Each row was made from one small tree. Brackets hold a mark, then the marks that hang from it, in the order of their numbers. Every link used is in the known rows. Write each row's tree.
Known rows
{J26 J723}: [-0.27  0.46 -0.51  0.21  0.27  0.13 -0.30 -1.77 -1.65  3.82  0.31  0.26
 -0.03 -0.28 -0.57  0.18  0.22  0.22 -0.26 -0.32  0.61  0.34 -1.09  0.31
 -0.74 -0.13]
{J623 {J556 J151}}: [-0.25 -0.32 -1.04 -0.09  0.27  0.27  1.05  0.15 -3.55  0.14  0.20 -0.34
 -1.46  0.32 -2.55  0.38  0.43  0.59 -0.29 -0.39  1.54  0.01  0.30 -0.88
  1.59 -0.20]
{J623 {J565 {J151 {J26 J975} {J556 J103}}}}: [-0.31  0.91  0.21 -0.11 -0.17  1.00 -0.98  0.53  1.21 -1.76 -0.04 -0.63
  0.91 -0.51 -0.06  0.54  0.02  0.09  0.16  0.82  1.45 -1.01 -0.15 -0.97
 -1.25  0.10]
{J103 {J556 {J151 J26} J623} J975}: [-1.07 -1.93 -0.43 -0.42  0.54 -1.72  1.26  0.67 -0.06 -0.42  0.25 -0.19
  0.68  0.19 -0.64  0.21 -0.59  0.67 -0.14 -0.05 -1.01  1.57 -0.21  1.56
  1.88  0.25]
{J623 {J556 {J103 J975}} {J565 {J151 {J26 J723}}}}: [ 0.17  0.54  0.11  0.58  0.01  2.34  0.45 -0.31  1.15  2.33  0.25  0.72
 -0.90  0.33 -1.21 -0.80  0.45  0.62  0.12  0.54  0.10  1.13  0.55 -2.54
  0.71  0.15]
{J723 {J565 J103 {J623 J556}}}: [ 0.95 -0.47  0.38  0.42 -0.95  1.01 -0.40 -0.38 -1.63 -2.44 -1.41 -0.16
 -0.77  0.06 -0.56 -0.13  0.17 -1.12 -0.22  0.84  2.22 -0.80  1.16 -1.89
  1.91 -0.60]
{J975 {J103 J556}}: [ 0.22 -1.88  0.34 -0.21  0.36  0.35  1.00 -0.15 -0.41  1.04  0.48  0.88
  0.24  0.41  0.12  0.42  0.57  0.49 -0.05 -1.38 -0.80  1.76  0.00  1.56
  0.28  0.02]
{J623 {J556 J103 {J151 {J26 J723 J975}}}}: [-2.41  2.88 -1.12 -0.06  0.43  0.83 -0.62  0.42 -1.80  3.21  1.09 -0.38
 -2.36 -0.03 -2.06  0.87  0.11  0.33 -0.10 -0.54  1.36  0.57  0.51 -1.55
 -1.78  0.07]
{J103 {J556 J623} {J565 {J151 J26}} J975}: [ 0.88 -2.69  0.35  0.05 -0.12 -0.79  0.66  0.60  2.30 -2.90 -1.12  0.40
  0.72  0.48  1.60 -1.31 -0.24  0.25 -0.26  0.27 -3.51  1.42 -0.33  0.67
  0.61 -0.04]
{J26 {J151 {J103 J556 J975}} J723}: [-0.68  0.47  0.42 -0.12  0.59 -2.05  1.14 -1.12  1.58  4.72 -0.05  1.19
 -0.48 -0.05  0.11  0.38  0.06  0.64 -0.69 -1.62 -1.70  1.84 -1.18  2.01
 -0.89 -0.67]
{J565 {J151 J103} J623}: [ 0.93  0.03  0.93  0.06 -0.38  0.06  0.25 -1.12 -1.34 -3.48  0.13 -0.27
  0.86 -0.03  0.60 -0.84 -0.13 -1.08  0.23  0.95  1.08 -3.49 -0.18 -0.31
  0.34  0.11]
{J103 {J556 J151} J565 J975}: [ 0.85 -2.56 -0.35 -0.39  0.11 -1.47  0.95  1.36  0.67 -0.26 -0.57  0.76
 -0.94  0.66 -0.82 -1.45  0.38  0.90 -0.29 -2.21 -3.56  2.38 -0.74  0.00
  0.82 -0.14]
{J103 {J565 {J151 {J26 J723} J556} J623} J975}: [ 1.11 -0.13  0.34  0.32 -0.70 -0.17 -1.28 -0.57  2.90  0.40 -0.28 -0.32
  0.42  0.01  1.82 -1.14 -0.19  0.13  0.41  0.33 -2.73 -2.19  0.26 -0.45
  1.27  0.24]
{J103 {J556 J151 J623} J975}: [-1.00 -2.83 -0.24 -0.12  0.29 -1.26  2.59  0.76 -0.47 -0.50  0.32  0.48
  0.79  0.36 -1.31  0.03 -0.14  0.83 -0.29 -0.87 -1.32  1.00 -0.14  1.30
  3.13  0.05]
{J975 {J103 {J565 {J151 J26} {J623 J556}}}}: [ 1.42 -0.47  0.34  0.29 -0.61  3.00 -0.98  0.54  0.03 -1.94  0.11 -0.71
 -1.04  0.96  1.06 -1.13  0.49 -0.36  0.70  0.65 -1.06 -0.54  1.69 -1.65
  1.23  0.35]
{J556 {J103 {J565 J623}} {J151 {J26 J723}}}: [ 0.09  1.42 -0.14 -0.06 -0.13  1.23 -1.67  0.61 -0.67 -0.13  0.45 -1.06
 -1.56  0.48 -0.89 -0.20 -0.68 -0.57  1.06 -0.55 -0.60  0.29 -0.14 -0.89
  0.12  1.02]
{J556 {J103 J975} {J151 J26} {J623 J565}}: [-0.96 -1.12  0.01  0.17  0.21  0.89  1.04  1.42 -0.49 -1.22  0.70 -0.60
  0.73  0.18 -2.08  0.56 -0.57  0.19  0.69  0.54  1.77  1.96  0.10  0.24
  2.03  1.08]
{J103 J556 {J565 J623}}: [ 1.44 -1.84  0.03 -0.14 -0.42  0.27 -0.89  0.32  1.36 -1.63 -1.43  0.10
  0.84  0.74  0.85 -0.87  0.15 -0.16 -0.18 -1.12 -2.44  1.01 -0.83 -0.25
  1.37 -0.24]
{J975 {J103 {J556 J623}}}: [-0.41 -2.48  0.46  0.12  0.26  0.90  1.81  0.12 -0.64 -0.14  0.60  0.63
  1.30  0.40  0.10  1.24  0.18  0.40  0.09 -0.69 -0.03  1.48  0.53  2.28
  1.75  0.26]
{J151 {J26 J723 J975} {J103 J565} {J556 J623}}: [-0.36  2.55 -0.53  0.06  0.30 -1.19 -2.02  0.28  1.09  0.82 -0.30 -0.41
  0.83 -1.03  1.67  2.14 -0.60 -0.15 -0.22  0.37  1.60 -0.64  0.13  1.46
 -4.14  0.01]
{J103 {J565 {J151 {J26 J723}} {J623 J556}} J975}: [ 0.87  0.15 -0.16  0.60 -0.67  1.44 -0.98 -0.50  1.79  1.48 -0.34 -0.05
 -0.86  0.65  1.00 -2.06  0.35  0.07  0.05  0.50 -2.70 -0.57  0.70 -2.54
  1.24 -0.09]
{J975 {J103 J556 {J565 J623}}}: [ 1.37 -2.10  0.58 -0.01 -0.40  1.65 -0.35  0.82  1.40 -0.81 -0.16  0.36
  0.52  1.02  1.18 -0.59  0.51 -0.03  0.40 -1.57 -2.60  1.32  0.36  0.32
  1.39  0.22]
{J103 J556}: [ 0.36 -1.52 -0.15 -0.34  0.37 -0.88  0.44 -0.69 -0.44  0.18 -0.78  0.59
  0.60  0.13 -0.17  0.12  0.27  0.36 -0.65 -0.94 -0.66  1.37 -1.16  0.98
  0.16 -0.45]
{J723 {J565 J151}}: [ 0.89 -0.42 -0.05  0.13 -0.37  0.22  1.18 -0.56 -2.12 -3.04 -0.64  0.13
 -0.84 -0.04 -0.23 -1.19  0.36 -0.57  0.11  1.08  0.49 -1.23 -0.55 -0.74
  0.91 -0.21]
{J623 {J556 {J151 J103}} J565}: [ 1.09  0.97 -1.01 -0.28  0.63  1.14  0.58  0.77 -2.84 -0.35  0.05 -0.12
 -0.90  0.05 -3.00  0.51  0.38  0.50 -0.10  0.25  3.32  0.42  0.37 -2.06
  0.06 -0.21]

Write each row's tree
[-0.99 -0.81  0.36 -0.14  0.30 -1.44  0.82  0.62 -1.10 -0.79  0.69 -0.18
 -0.99  0.11 -1.30  0.05 -0.33 -0.04  0.39 -0.73  0.50  1.11 -0.28  1.21
  0.28  0.95] => {J556 {J103 J975} {J151 J26}}
[-1.92  2.77 -0.66  0.23 -0.66  0.41 -0.90 -0.50  0.95  3.24 -0.19 -0.96
  0.01 -0.38  0.32  1.15  0.11 -0.11  0.06  0.20  0.26 -1.71 -0.21 -0.25
  1.74 -0.71] => {J26 {J151 J556} {J723 {J565 J623}} J975}
[ 0.79 -0.28 -0.24 -0.09  0.25 -0.62  0.78  1.22 -2.79 -3.42 -0.20 -0.41
 -0.37 -0.01 -1.08  0.65 -0.53 -0.37  0.23 -0.19  1.49 -0.10 -0.03  0.97
 -0.66  0.51] => {J556 {J151 {J103 J565}} J623}
[ 0.22  2.47 -0.24 -0.26  0.84 -1.24 -1.46 -1.66 -1.40  2.49  0.29 -0.10
 -0.24 -0.77  0.48  0.82 -0.44 -0.44 -0.12  0.63  2.20  0.14 -0.89  1.24
 -3.94  0.14] => {J151 {J26 J723} J103}
[-0.38 -1.61  0.61  0.47  0.01  0.02  0.68  0.93  1.82 -1.59 -0.33 -0.21
  2.31 -0.28 -0.34  2.24 -0.48  0.30  0.39  0.53  2.42  1.05  0.40  1.85
  2.18  0.85] => {J151 J26 {J556 {J103 J975} {J623 J565}}}
[-0.03  0.71  0.38  0.48 -0.92  2.39 -0.95  0.12  1.74  1.76  1.19 -0.04
  0.26  0.18  1.62 -0.66  0.63  0.19  0.62 -0.64 -2.28 -3.00  1.19 -1.36
  0.16  0.09] => {J26 J723 {J975 {J103 {J565 {J151 J556} J623}}}}
[-1.27  2.13 -0.85  0.33 -0.69  1.23 -1.13 -0.79 -0.19  2.59  0.18 -0.16
  0.31 -0.23  0.49 -0.64  0.43 -0.75  0.09  0.46  0.44 -1.00 -0.40 -2.00
  0.11 -0.42] => {J26 {J723 {J565 J623}} J975}
[-0.09  1.27  0.13 -0.77  0.51 -1.69 -0.85 -0.48  0.65 -1.79 -0.19  0.26
  0.21 -0.50  1.55 -0.62 -0.09 -0.39 -0.70  0.52 -0.57 -0.65 -0.82 -0.09
 -4.37 -0.66] => {J565 {J151 {J26 J975} {J103 J556}}}
[ 1.73 -0.12  0.65 -0.29 -0.40 -0.30  1.13 -0.14  0.12 -5.49 -1.02  0.57
 -0.09  0.21  0.81 -1.18 -0.08 -1.13  0.19  0.84 -0.32 -2.32  0.02 -0.87
  1.48 -0.31] => {J723 {J565 {J151 {J103 J556}} J623}}
[-1.25  2.13 -1.17  0.20 -0.15  0.34 -0.55 -0.71 -0.99  3.35  0.05  0.40
 -0.66 -0.52  0.04 -0.30  0.60 -0.25 -0.33  0.08  0.65  0.36 -0.83 -1.22
 -2.05 -0.57] => {J26 {J723 J565} J975}
[ 0.88 -2.53  1.59  0.76 -1.23  0.80  0.85  0.62  1.57 -3.85 -0.50  0.44
  0.14  0.86  0.64 -2.03  0.27 -0.79  0.52 -0.97 -2.55 -1.02  0.04 -0.77
  2.34  0.68] => {J556 {J103 {J565 J151 J623} J975}}
[ 0.35 -2.36 -0.15 -0.18  0.20  1.22  1.51  1.95 -1.00 -1.47  0.58  0.17
 -0.54  0.88 -0.94  0.31  0.02  0.69  0.53 -1.42 -1.79  1.96  0.83  1.09
  1.65  0.51] => {J975 {J103 {J556 J151 J623} J565}}
[-1.95  0.71 -0.29 -0.09 -0.01 -1.17 -0.45 -0.38 -0.01  2.35 -0.31 -0.87
  0.58 -0.54  0.08  1.78  0.26  0.56 -0.72 -0.64  0.68 -0.46 -0.94  1.71
 -0.34 -0.76] => {J26 {J151 J556} J975}
[ 1.31 -1.09  0.52  0.23 -0.30  1.18 -0.69 -0.57  0.67  0.07 -0.66  0.13
 -0.28 -0.13 -0.53 -1.61  0.26  0.20 -0.57  1.40  0.54  0.77  0.58 -2.62
 -0.49 -0.61] => {J623 J556 {J565 {J103 J975} {J151 J26}}}
[ 0.13 -2.80  1.41 -0.06 -0.19 -1.34  0.63 -0.67  1.27 -2.31 -0.60  0.42
  0.96 -0.21  1.02 -0.91 -0.71 -0.19 -0.63  0.89 -1.53  0.19  0.16  1.00
  0.04 -0.37] => {J565 {J103 {J556 J623} J975} {J151 J26}}
[-0.42  1.57 -0.45 -0.39  0.43  2.99 -1.31 -0.38  2.03  4.86  1.51  0.40
  0.17  0.04  0.63 -1.19  0.60  0.89  0.15  0.42 -1.93  1.41 -0.10 -2.28
 -2.59 -0.40] => {J623 {J565 {J151 {J26 J723 {J975 {J103 J556}}}}}}
[-0.55  1.81 -0.21  0.23 -0.54  0.73 -1.29  0.80  0.51  0.26 -1.07 -0.76
 -0.69  0.40  0.51  0.35  0.47 -0.51 -0.59 -0.62  0.15  0.14  0.07 -1.09
 -1.07 -0.81] => {J26 {J151 {J103 {J565 {J623 J556}}}} J975}
[-2.29  2.13 -0.62  0.09  0.08 -0.58 -0.69 -1.10  0.28  5.78  0.35 -0.60
  0.12 -0.65 -0.13  1.79  0.21  0.81 -0.61 -0.77  0.15 -0.53 -0.99  1.18
 -0.83 -0.80] => {J26 {J151 J556} J723 J975}
[ 1.52 -1.14  0.53  0.24 -0.04 -1.97  0.20  0.32  0.39 -1.03 -0.87  0.98
 -0.05 -0.06  0.86 -0.67  0.36 -0.33 -0.37 -1.33 -0.34  1.22 -0.67  1.17
 -2.28  0.10] => {J151 {J103 J565 J975}}
[ 0.03  3.43 -0.84  0.14 -0.10  0.81 -2.96 -0.02  0.99  2.14 -0.45 -0.42
 -0.60 -0.13  1.33  0.04  0.18 -0.61 -0.29  0.19  0.47 -0.09  0.41 -2.06
 -3.58 -0.41] => {J151 {J26 J723 J975} {J103 {J565 {J623 J556}}}}
[-0.09 -0.73  0.57  0.15  0.40 -3.04  0.64 -0.05  0.58 -2.01 -0.30 -0.10
  1.91 -0.92  1.21  2.35 -0.72 -0.16 -0.15  0.77  2.74 -1.02  0.44  3.73
 -0.22  0.49] => {J151 J26 {J103 J975} {J556 J623}}
[-0.80 -1.17 -0.22 -0.54  0.75  0.46  1.00  0.91 -1.52 -0.49  1.33 -0.53
  0.06  0.38 -0.70  1.11 -0.51  0.53  0.54  0.03  0.09  1.47  0.74  1.94
  1.41  0.68] => {J975 {J103 {J556 {J151 J26} J623}}}
[-0.02  2.36 -0.62 -0.33  0.57 -2.06  0.33  0.01 -1.30  1.24  0.60  0.29
 -2.13 -0.58 -0.67 -0.34 -0.38 -0.32  0.45  0.55  1.28  0.33 -0.03  0.10
 -1.85  0.36] => {J556 {J151 {J26 {J723 J565}} {J103 J975}}}
[-0.84  1.25  0.24 -0.13  0.16 -1.53 -0.21 -0.12 -0.28 -3.33  0.07 -0.74
  1.53 -1.10  1.39  1.52 -0.66 -0.46 -0.25  1.82  2.47 -3.43  0.42  1.58
 -2.23 -0.07] => {J565 {J151 {J26 J975} J103 {J556 J623}}}
[-0.60  1.06 -0.75  0.18  0.45  1.71  0.34  0.72 -0.15  3.71  0.76  0.16
 -1.62  0.37 -2.91  0.16  0.21  0.93  0.33 -0.28  1.06  2.36  0.60 -2.17
  1.03  0.40] => {J623 {J556 {J103 J975} {J151 {J26 J723}}} J565}
[ 0.30 -1.75  1.12  0.47 -0.17 -2.02  2.68 -0.21  0.12 -3.66  0.05  0.61
  1.59 -0.60  0.56  0.99 -0.27  0.01 -0.12  0.59  1.37 -3.32  0.71  2.39
  1.51  0.23] => {J565 {J151 {J103 J975} {J556 J623}}}
[ 0.39 -3.02  1.40  0.03 -0.62 -1.19 -0.08 -0.80  1.91 -0.18 -0.71  0.80
  1.38  0.16  0.70 -1.06 -0.05 -0.35 -0.63 -1.00 -1.80  0.23 -0.19  0.21
  1.41 -0.51] => {J565 {J103 J556 J975} J623}
[ 0.25  1.97  0.10  0.18 -0.11 -1.17 -0.77 -0.81  0.90  0.88 -0.02  0.22
 -0.07 -0.44  1.39 -0.47 -0.30 -1.14  0.46  1.08  1.13 -0.57  0.07 -0.03
 -0.64  0.30] => {J151 {J26 {J723 {J565 J623}}} {J103 J975}}
[-0.74  0.74 -0.80 -0.35  0.64  1.11  1.11  0.83 -1.25  1.29  1.27 -0.04
 -1.45  0.22 -0.95  0.95 -0.48  0.36  0.94  0.54  0.05  1.59  1.10  0.69
  1.36  0.53] => {J975 {J103 {J556 {J151 {J26 {J723 J565}}} J623}}}
[-0.70  1.79 -1.15 -0.46  0.75 -0.24 -1.08 -1.00 -2.54  3.45  1.02 -0.90
 -1.19 -0.30 -1.35  0.07 -0.43  0.33  0.22  0.41  0.73  0.32 -0.86 -0.04
 -1.25  0.27] => {J556 {J151 {J26 J723}}}
[ 2.05  0.19  0.38 -0.15  0.14  0.15  0.34 -0.32 -0.39 -2.72 -0.38  0.08
  1.06 -0.62 -0.46  0.48  0.10  0.19  0.02  0.95  2.35 -2.45 -0.13 -0.30
 -0.30 -0.15] => {J623 {J565 {J151 J103 J556}}}
[-0.16  1.29  0.39 -0.65 -0.04 -0.77 -1.37 -0.45  1.46 -2.50 -0.12 -0.24
  1.06 -0.18  2.03 -1.00 -0.26 -0.87 -0.32  0.95 -0.85 -2.10 -0.40 -0.76
 -2.25 -0.47] => {J565 {J151 {J26 J975} {J103 J556}} J623}
